Each row was made from one walk, in order. Every step used is in the known rows, and no mark comes twice. Write each row's walk.
Known rows
mebef, dinem: -102 -177 -148 -160 -124 -9 -32 -89 -36 137 -81 -132 82 -11 -133 38 137 53 112 338 -109 -80 -39 290 177 -91 -37 31 -176 127 -39 22 88 104 124 -101 -181 -24 -247 86 -21 47 39 -119 -62 -110 -153 -72 -72 -87 235 38
dinem, gemu, vibuk: 197 157 63 -125 -43 -278 80 -150 21 10 179 -68 129 176 32 48 -174 115 82 92 -246 -72 53 105 173 -282 360 -67 -60 71 -50 -166 191 -1 -58 -188 -145 -64 -69 231 335 -11 -322 113 65 60 -85 -222 -26 -102 85 -106
vibuk, gemu, doki: -36 5 117 124 -26 -43 -56 77 -81 -109 -244 87 -98 -242 91 -18 -33 -106 -1 -125 -40 -33 25 -21 82 -275 119 -146 -22 143 50 -300 101 -22 -64 24 -122 279 -119 -99 95 -100 197 121 62 148 -105 51 92 120 69 159
vibuk, gemu, metud, gufet: -199 -128 141 -60 15 -3 101 137 -106 -211 -8 -47 -119 199 -53 135 -138 -124 213 70 -85 -353 237 9 148 -65 172 250 216 46 31 -594 -30 -81 103 5 115 113 26 165 -51 83 191 6 168 85 -51 -8 89 393 74 46
gigak, salu, fipi, gemu, vibuk: -50 149 134 142 4 -69 13 -109 97 104 106 -174 6 -4 228 151 78 76 203 -137 -203 291 -114 -50 -87 121 603 -93 -24 -37 174 92 172 -253 -271 -67 -182 -119 -229 -74 269 -85 -160 186 149 159 -102 -42 -64 -148 -149 84
vibuk, gemu, somupe, gigak: -112 -186 251 -142 30 63 -17 -137 141 -14 -270 37 -154 27 18 198 95 47 -72 -140 -14 274 77 68 -84 -65 218 -211 -119 45 73 -83 -141 46 -64 131 -84 52 -254 -103 -40 17 40 220 -164 142 19 -236 66 -155 50 95
gigak, salu, fipi, gemu, dinem: -98 -54 31 24 70 -48 46 59 9 -161 -118 -303 -308 -226 236 172 19 -22 185 -156 -132 271 -228 -106 -151 185 447 -36 160 -85 257 155 189 -122 -110 45 19 -230 -139 -91 -13 144 -33 311 183 345 94 -140 -112 -256 -141 108
metud, gemu, bubeb: 48 -5 -153 -1 -1 -28 152 27 173 -108 -48 131 -172 -87 33 -97 -161 98 -100 -131 10 -125 27 -135 -316 -4 25 -72 -89 1 105 -299 -82 -261 -166 -238 -236 -51 58 -56 -174 -204 141 104 21 31 109 -143 121 -120 -158 192
fupe, vibuk: 1 -87 164 123 -38 -104 -20 106 179 -157 -77 121 -109 230 55 -43 -239 37 252 -82 100 32 -9 -93 49 -129 -50 -121 66 5 86 -61 69 -87 62 223 -160 177 77 -108 315 166 114 -44 -66 -69 -58 -10 -8 88 -141 9
gufet, metud, gemu, somupe, gigak, salu, fipi: -256 -217 35 -22 48 168 168 -139 161 110 -119 -62 -228 121 9 205 216 77 -13 -162 -119 431 -67 -35 -206 71 555 -72 135 -12 13 118 104 -93 -216 101 -34 -37 -386 -175 23 121 189 210 -307 274 258 -278 79 -431 -98 254
metud, gufet: -160 -165 -63 -137 -5 -2 123 46 -116 -137 37 -103 -49 211 -95 139 -154 -75 111 82 96 -263 169 -53 -26 25 -40 220 58 12 73 -317 -63 -72 47 -53 15 21 -83 149 -160 -9 130 -64 131 -21 -89 60 -10 108 -54 38
fipi, gemu, metud: -16 103 204 153 -7 15 54 -2 72 -157 111 -116 -12 -177 178 64 80 -17 195 18 -190 -18 -89 -66 27 122 268 61 291 -71 79 -157 116 -89 -58 -109 24 -66 177 -27 78 35 -22 104 197 294 79 -10 20 260 95 4
luri, befevo: 162 5 -233 51 32 49 -146 -132 170 -15 -18 28 65 -42 -240 -87 -31 204 -219 -110 24 84 -35 -154 22 -80 -20 -88 70 -296 19 21 180 -62 -78 59 -20 39 -82 224 -64 177 -88 -6 51 -112 -213 211 121 -17 -5 111
dinem, mebef: -102 -211 -128 -16 -49 0 70 -64 -129 42 103 -103 120 146 -70 59 86 -33 128 262 -25 -23 29 135 94 -51 -83 -145 54 19 -139 -7 9 55 -9 -77 -174 -58 -118 104 -14 73 59 -180 34 -168 -69 -161 -158 -120 187 114
mebef, dinem, gemu, bubeb: 167 -90 -376 -239 -46 -179 188 12 230 -30 -52 -90 -2 -175 10 10 -37 22 -82 105 -160 -45 -81 52 122 -284 -34 -103 -241 51 -5 -267 131 41 -115 -158 -317 -33 -58 55 -105 -124 -104 71 -11 127 53 -375 -88 -285 181 86
doki, befevo: 174 81 21 -124 53 77 -212 -10 56 28 1 62 -237 -85 49 -47 -141 279 -161 -59 -13 31 -22 -144 208 -116 -22 40 -25 -203 192 -4 -94 140 75 -74 56 175 -85 7 105 111 62 -79 -10 -74 -94 31 62 -127 128 80
mebef, dinem, gemu, somupe, gigak, salu, fipi: -199 -266 -84 -128 27 59 71 -100 190 216 -131 -187 -110 35 19 293 300 -7 -49 -27 -180 561 -159 61 -3 -75 513 -198 -15 -23 14 189 163 62 -185 201 -105 -13 -482 -134 112 112 63 208 -334 256 157 -426 -114 -558 168 215
fupe, vibuk, gemu, metud, gufet: -186 -163 187 -21 -5 -49 94 165 -42 -276 -23 -1 -148 278 -36 110 -210 -117 300 66 -43 -335 233 -27 161 -127 166 205 254 37 52 -612 6 -109 119 81 67 172 37 112 64 140 238 5 139 70 -81 -11 88 410 27 60
dinem, gemu, fipi: 204 -122 65 -250 -62 -113 208 -115 165 -35 -27 61 94 222 129 120 -61 206 -37 135 -59 56 14 67 143 -197 16 -138 113 67 -55 -249 72 23 -107 -288 -168 -111 87 -20 -111 -110 -187 82 -229 35 184 -419 -18 -186 176 6
somupe, gemu, doki: -20 62 84 112 67 -39 97 59 59 -150 4 -102 72 -424 178 109 21 -97 -136 -27 -44 150 -201 -132 -176 -80 70 -230 -44 80 161 -44 120 -132 -126 -103 -152 42 -96 -135 114 -207 -19 101 145 317 -80 49 -43 -27 106 148
bubeb, gemu, somupe, gigak, salu, fipi: -116 -152 59 44 148 89 20 15 204 121 -123 -109 -116 -50 108 294 180 33 -130 -184 -113 588 -201 -37 -53 31 457 -213 0 -109 41 263 87 9 -270 252 -64 -15 -394 -196 30 97 79 262 -288 277 159 -220 -105 -533 51 234
somupe, gigak, salu: -214 -126 69 81 174 175 -22 -143 151 184 -182 -97 -135 46 51 237 203 -13 6 47 -103 228 -34 -87 -89 6 417 -190 47 -27 -17 189 -61 1 -216 228 -23 50 -372 -68 107 -42 -81 162 -155 144 78 -181 -64 -383 41 16
salu, gigak: -105 -2 21 50 100 122 81 14 70 -109 -67 44 -74 -92 33 85 120 33 -4 -101 -41 297 -30 46 -88 107 195 -120 92 -70 91 110 72 75 -20 160 93 -116 -219 -45 173 78 98 127 -116 251 111 -17 -122 -161 -125 106
luri, befevo, bubeb, gemu, doki: 370 159 20 119 142 -103 -164 9 35 -252 -135 89 84 -430 -54 77 -345 119 -352 -94 -80 -30 -243 -106 205 -192 -39 -294 -5 -173 72 -70 260 128 -293 -50 -114 247 -102 65 -78 -3 16 95 60 145 -264 332 -60 -125 145 150
mebef, dinem, gemu, doki, befevo: 258 28 -87 -240 -29 -61 -134 -69 32 -23 -54 -34 -185 -223 33 10 -181 264 -194 86 -96 -22 -82 -92 347 -425 9 -56 -65 -110 175 -151 123 267 65 -229 -147 268 -223 74 181 84 74 -38 -29 94 -183 -92 52 -246 356 110
fipi, gemu, doki, befevo, luri: 163 290 -140 -86 -84 134 -368 -221 20 -137 -205 -43 -174 -241 21 25 -264 377 -203 -81 -68 155 -154 -98 146 -55 164 -182 132 -323 253 -127 48 80 -178 -84 -7 431 -146 -28 -32 136 118 50 173 -115 -319 188 -1 -34 36 117
mebef, dinem, gemu: 69 -211 -314 -293 -107 -177 101 -148 -38 107 72 -223 120 48 -123 4 60 26 31 395 -164 -52 30 235 332 -343 -30 -15 26 161 -127 -54 276 263 152 -109 -135 -49 -132 180 112 94 -90 -79 -119 -31 -98 -359 -97 -166 407 -70
somupe, gigak: -105 -53 25 -50 157 87 -20 -99 59 44 -136 -36 -17 -10 -33 255 125 10 -11 31 -39 145 53 -10 -84 -12 229 -134 -29 -6 74 167 -45 21 -68 64 -52 13 -201 45 63 40 -28 62 -88 188 7 -149 -51 -221 -22 12
gigak, salu, fipi, gemu: -222 -120 -109 194 44 130 33 -28 97 133 34 -280 -106 -226 249 116 321 -55 124 -154 -41 502 -184 -166 -178 282 354 -88 212 -93 221 291 198 -156 -251 140 -60 -101 -209 -307 19 -53 95 115 45 177 5 -52 -100 -194 -109 181
metud, gemu, vibuk: 50 145 207 26 -57 -144 27 -172 -65 25 142 88 12 268 3 -38 -217 239 111 14 -138 -189 137 40 -172 -43 397 -37 -1 79 41 -182 15 -258 -38 -325 -168 -92 -52 163 251 -62 -55 75 37 -76 -107 -30 150 47 -137 26
somupe, gigak, salu, fipi, gemu, vibuk: -85 122 149 133 53 -42 14 -136 116 115 59 -194 4 -20 229 228 116 82 198 -127 -222 340 -99 -55 -120 106 692 -150 -33 -35 196 147 163 -237 -281 -24 -209 -94 -299 -67 288 -76 -173 212 121 222 -97 -99 -94 -225 -153 90
gemu, somupe, gigak: -68 -139 193 -175 29 38 49 -194 188 -68 -189 11 -109 32 12 268 51 79 -123 -91 5 269 -15 12 -163 5 168 -190 -146 -21 78 0 -158 34 -98 17 -131 -25 -226 -30 -76 3 -32 207 -167 225 83 -211 30 -293 33 55
befevo, doki: 38 79 -143 -103 -28 56 -145 -237 -45 54 -38 -106 81 130 -144 66 -314 205 -124 -138 -111 -94 -90 65 89 -82 208 -69 2 -156 82 47 20 34 19 -21 236 110 -31 -137 -40 -27 -181 -87 126 -39 -257 287 39 134 -5 6

Write each row's walk
-240 -196 154 34 94 163 39 -237 230 115 -197 -143 -198 -16 142 247 197 35 -13 -71 -47 356 -116 -124 -187 94 388 -245 24 -50 59 134 -99 -17 -272 168 -101 -8 -394 -168 0 -116 -76 264 -131 182 89 -200 -14 -405 43 70 -> fipi, gemu, somupe, gigak, salu
-189 -81 116 -78 62 -16 224 128 -3 -238 161 -185 -8 68 12 212 -97 -138 122 136 -80 -211 63 -74 -33 70 152 195 208 -2 96 -407 -16 -156 56 -77 119 -55 57 134 -27 -1 37 -8 227 183 -30 5 -1 281 107 36 -> somupe, gemu, metud, gufet
-237 -254 275 77 82 118 -20 -134 253 105 -296 -18 -261 150 99 188 89 22 58 -102 -48 325 -33 -80 -54 -74 394 -296 17 4 15 -2 -97 -8 -188 325 -96 155 -386 -185 144 -2 18 249 -237 88 59 -248 28 -317 52 85 -> fupe, vibuk, gemu, somupe, gigak, salu
21 -136 195 -142 -107 65 318 -197 62 -123 -75 228 -69 368 32 21 -113 374 89 54 9 -179 177 70 -150 31 39 46 267 154 -69 -355 -23 -227 -112 -545 -168 -181 102 -47 -284 -104 118 12 -228 -36 247 -190 266 -9 -143 138 -> gufet, metud, gemu, fipi
166 54 94 -78 -13 -149 123 -38 73 -157 150 -54 61 24 25 48 -57 -14 62 148 -292 -141 9 38 273 -234 244 44 299 -13 -131 -334 216 127 58 -100 80 -22 209 186 201 134 -118 92 4 282 160 -285 18 123 327 -96 -> dinem, gemu, metud
300 -61 240 -26 68 -75 75 63 143 -131 -63 118 157 53 194 180 -192 304 -116 40 -26 106 -87 76 186 -30 -136 -177 26 5 -20 -84 -34 -2 -202 -266 -208 -155 100 -76 -275 -104 -92 89 -179 -19 54 -62 -65 -179 124 83 -> bubeb, gemu, fipi
36 136 206 -22 -69 -107 182 -225 -72 -71 140 94 -26 339 -42 -61 -218 279 213 32 -168 -307 205 100 -131 -28 397 134 67 162 -55 -258 89 -246 -70 -431 -135 -109 -54 193 166 -6 -19 26 55 -2 -16 6 276 76 -246 13 -> gufet, metud, gemu, vibuk
110 -35 23 -165 -90 -148 107 -77 52 -79 110 -127 72 14 -43 62 15 21 117 335 -331 -184 -29 161 351 -297 215 62 214 63 -159 -317 252 185 112 -150 -15 -17 99 229 184 169 -98 34 -24 231 91 -333 -12 85 452 -77 -> mebef, dinem, gemu, metud
273 25 133 -26 135 -212 -25 204 -86 -337 -91 -129 -111 -190 120 125 -373 88 -25 0 -143 -46 -172 26 162 -40 65 -37 32 -53 77 63 93 95 2 -71 29 -199 47 143 -103 209 -65 247 136 196 -11 60 -107 -192 40 -35 -> bubeb, gemu, dinem
265 219 33 -173 159 103 -293 -138 102 43 -127 163 -236 -170 -179 -56 -269 218 -330 -120 -115 -72 -153 -102 265 -23 78 -176 19 -335 191 -26 47 225 -144 42 280 373 -105 -33 53 113 -43 -107 -44 -181 -211 91 -112 -95 93 51 -> doki, befevo, bubeb
307 155 -64 -265 77 22 -251 -200 71 9 -176 84 -189 -261 -189 -12 -285 205 -341 26 -179 -120 -213 -36 379 -258 95 -226 -31 -251 175 -141 201 304 -137 -55 126 432 -213 46 84 82 -30 -91 -62 -57 -244 -6 -135 -173 273 79 -> mebef, dinem, gemu, doki, befevo, bubeb
-108 -105 0 -46 -73 73 267 -217 -135 -124 78 104 -156 273 -146 -163 -121 212 132 72 15 -347 285 33 -229 72 57 221 346 202 -99 -193 68 -142 50 -392 20 -128 52 93 -116 63 299 -89 -81 -52 109 24 376 129 -228 89 -> gufet, metud, gemu
264 217 51 -146 118 82 -260 -168 55 -40 -165 220 -286 -199 -163 -65 -349 235 -364 -126 -101 -145 -142 -168 155 -111 118 -213 52 -289 229 -147 91 143 -182 -92 179 423 -137 -39 64 49 85 -58 -44 -114 -213 130 -16 -96 91 138 -> metud, gemu, doki, befevo, bubeb
43 58 -125 8 135 -7 204 152 337 -107 31 -80 -13 -399 195 25 15 -70 -163 -148 -80 202 -206 -141 -228 61 9 -208 -253 -19 180 -83 -32 -257 -225 -55 -170 -106 36 -193 -110 -277 -130 118 159 168 71 -150 -98 -131 -38 180 -> somupe, gemu, bubeb
389 120 56 47 244 -73 -189 71 10 -95 0 56 123 -268 -44 31 -353 122 -307 -10 -122 -13 -181 59 350 18 -141 -226 20 -171 -1 147 142 214 -222 80 117 100 18 24 -148 85 -54 -15 -41 -103 -242 270 -190 -84 169 -3 -> befevo, bubeb, gemu
-55 -127 2 -190 -28 -116 207 26 -69 -235 147 -150 -23 230 -71 192 -178 -98 164 206 -106 -366 177 -29 172 -133 135 246 263 -11 -6 -540 80 20 94 -120 65 14 60 269 -14 93 59 -9 135 188 18 -141 13 201 170 -25 -> dinem, gemu, metud, gufet
368 -10 293 -196 22 -85 -109 -94 183 -206 -84 112 -104 -166 22 4 -400 313 -412 -193 -6 170 -255 28 210 7 -178 -225 -152 -206 51 -122 -88 235 -172 -62 -10 65 -57 -71 -263 27 -22 161 -136 -80 -113 95 4 -206 242 121 -> doki, befevo, bubeb, gemu, somupe
148 82 -283 -77 -5 80 -253 -326 80 45 -58 -78 138 109 -309 8 -336 354 -284 -212 -87 -31 -101 -48 119 -131 192 -137 55 -362 102 56 148 -9 -36 16 234 152 -107 50 -77 87 -236 -96 145 -110 -401 433 133 118 -6 88 -> luri, befevo, doki
-179 -212 -25 -73 58 64 81 -81 205 161 -104 -134 -146 29 73 273 252 -25 -87 -130 -145 576 -144 -47 -68 -51 539 -211 58 -75 31 176 142 33 -221 242 -51 -3 -392 -169 104 101 31 254 -305 294 221 -389 -84 -550 75 204 -> dinem, gemu, somupe, gigak, salu, fipi
156 88 116 -37 40 45 -252 47 -4 -47 -172 127 -308 -257 120 -44 -166 205 -161 -154 -56 9 -1 -151 264 -320 69 -67 -36 -113 230 -202 -10 116 46 -59 -32 381 -180 -71 161 53 186 17 37 32 -191 59 132 -39 191 190 -> vibuk, gemu, doki, befevo
246 221 54 -176 107 124 -166 -226 29 -101 -150 220 -306 -163 -207 -74 -359 273 -294 -115 -126 -234 -97 -128 169 -100 131 -107 117 -235 168 -200 140 146 -188 -169 205 403 -129 8 -2 86 110 -92 -29 -46 -157 142 53 -69 14 122 -> gufet, metud, gemu, doki, befevo, bubeb
-124 -215 181 -46 -120 22 119 -147 229 -62 -51 -140 -205 -114 222 89 121 89 -58 -291 51 521 -239 -63 -215 227 165 -138 -20 -78 152 -16 -14 -77 -217 13 -158 -128 -189 -316 -205 -100 37 272 -67 180 97 -140 44 -232 -2 215 -> gigak, salu, fipi, gemu, somupe
-113 -161 189 167 3 -42 -125 190 45 -51 -231 153 -186 146 75 -145 -94 -85 277 -158 35 35 193 35 218 -216 65 -133 96 131 55 -196 55 -71 117 378 -15 284 7 -198 287 151 256 -10 -75 -208 -181 -47 86 328 -72 74 -> fupe, vibuk, gemu
13 -51 236 -83 64 41 224 2 262 -44 14 3 119 -16 251 182 70 135 -76 27 -43 272 -124 9 -117 95 29 -229 30 57 123 -74 -42 -218 -173 -236 -122 -213 82 -225 -126 -233 -199 74 -102 42 115 -237 -63 -51 96 113 -> somupe, gemu, fipi
-18 1 388 167 -6 -47 -61 167 110 -197 -101 154 -134 94 80 -50 -98 -58 282 -48 -213 -122 90 45 276 -200 301 -19 273 44 -34 -422 95 -55 94 202 59 204 189 -38 337 230 139 99 2 107 33 -100 112 438 104 19 -> fupe, vibuk, gemu, metud
444 327 267 13 147 -182 -199 -48 55 -53 77 78 73 -77 40 70 -443 317 -158 -37 -256 -69 -127 40 333 -100 263 -188 -171 -158 84 -4 101 70 -224 -140 -42 105 -107 164 193 40 -249 72 70 -78 -319 191 -93 -111 73 -21 -> doki, befevo, bubeb, gemu, vibuk
291 252 62 -145 132 85 -283 -140 93 -51 -183 176 -247 -268 -148 -13 -327 192 -362 -153 -127 -87 -204 -156 245 -129 102 -223 -19 -307 219 -115 95 197 -194 -10 195 458 -151 -37 64 49 -1 -52 -3 -44 -198 126 -93 -125 117 107 -> gemu, doki, befevo, bubeb
-127 -205 -47 -65 39 -89 160 28 -103 -143 77 -275 16 -26 35 141 6 -83 161 254 -133 64 -99 91 -14 6 80 -226 88 34 16 52 76 -26 22 -112 -97 -232 -95 104 16 142 -60 -15 192 16 -35 -247 -238 -200 185 119 -> somupe, gemu, dinem, mebef
-4 -55 93 -144 -22 -89 219 -71 -156 -329 -98 -25 -341 126 -40 -36 -289 165 191 3 -97 -326 91 18 -185 34 230 185 260 112 30 -201 124 -106 82 -356 67 -235 39 183 -121 217 119 156 102 183 182 -85 206 -34 -238 23 -> gufet, metud, gemu, dinem
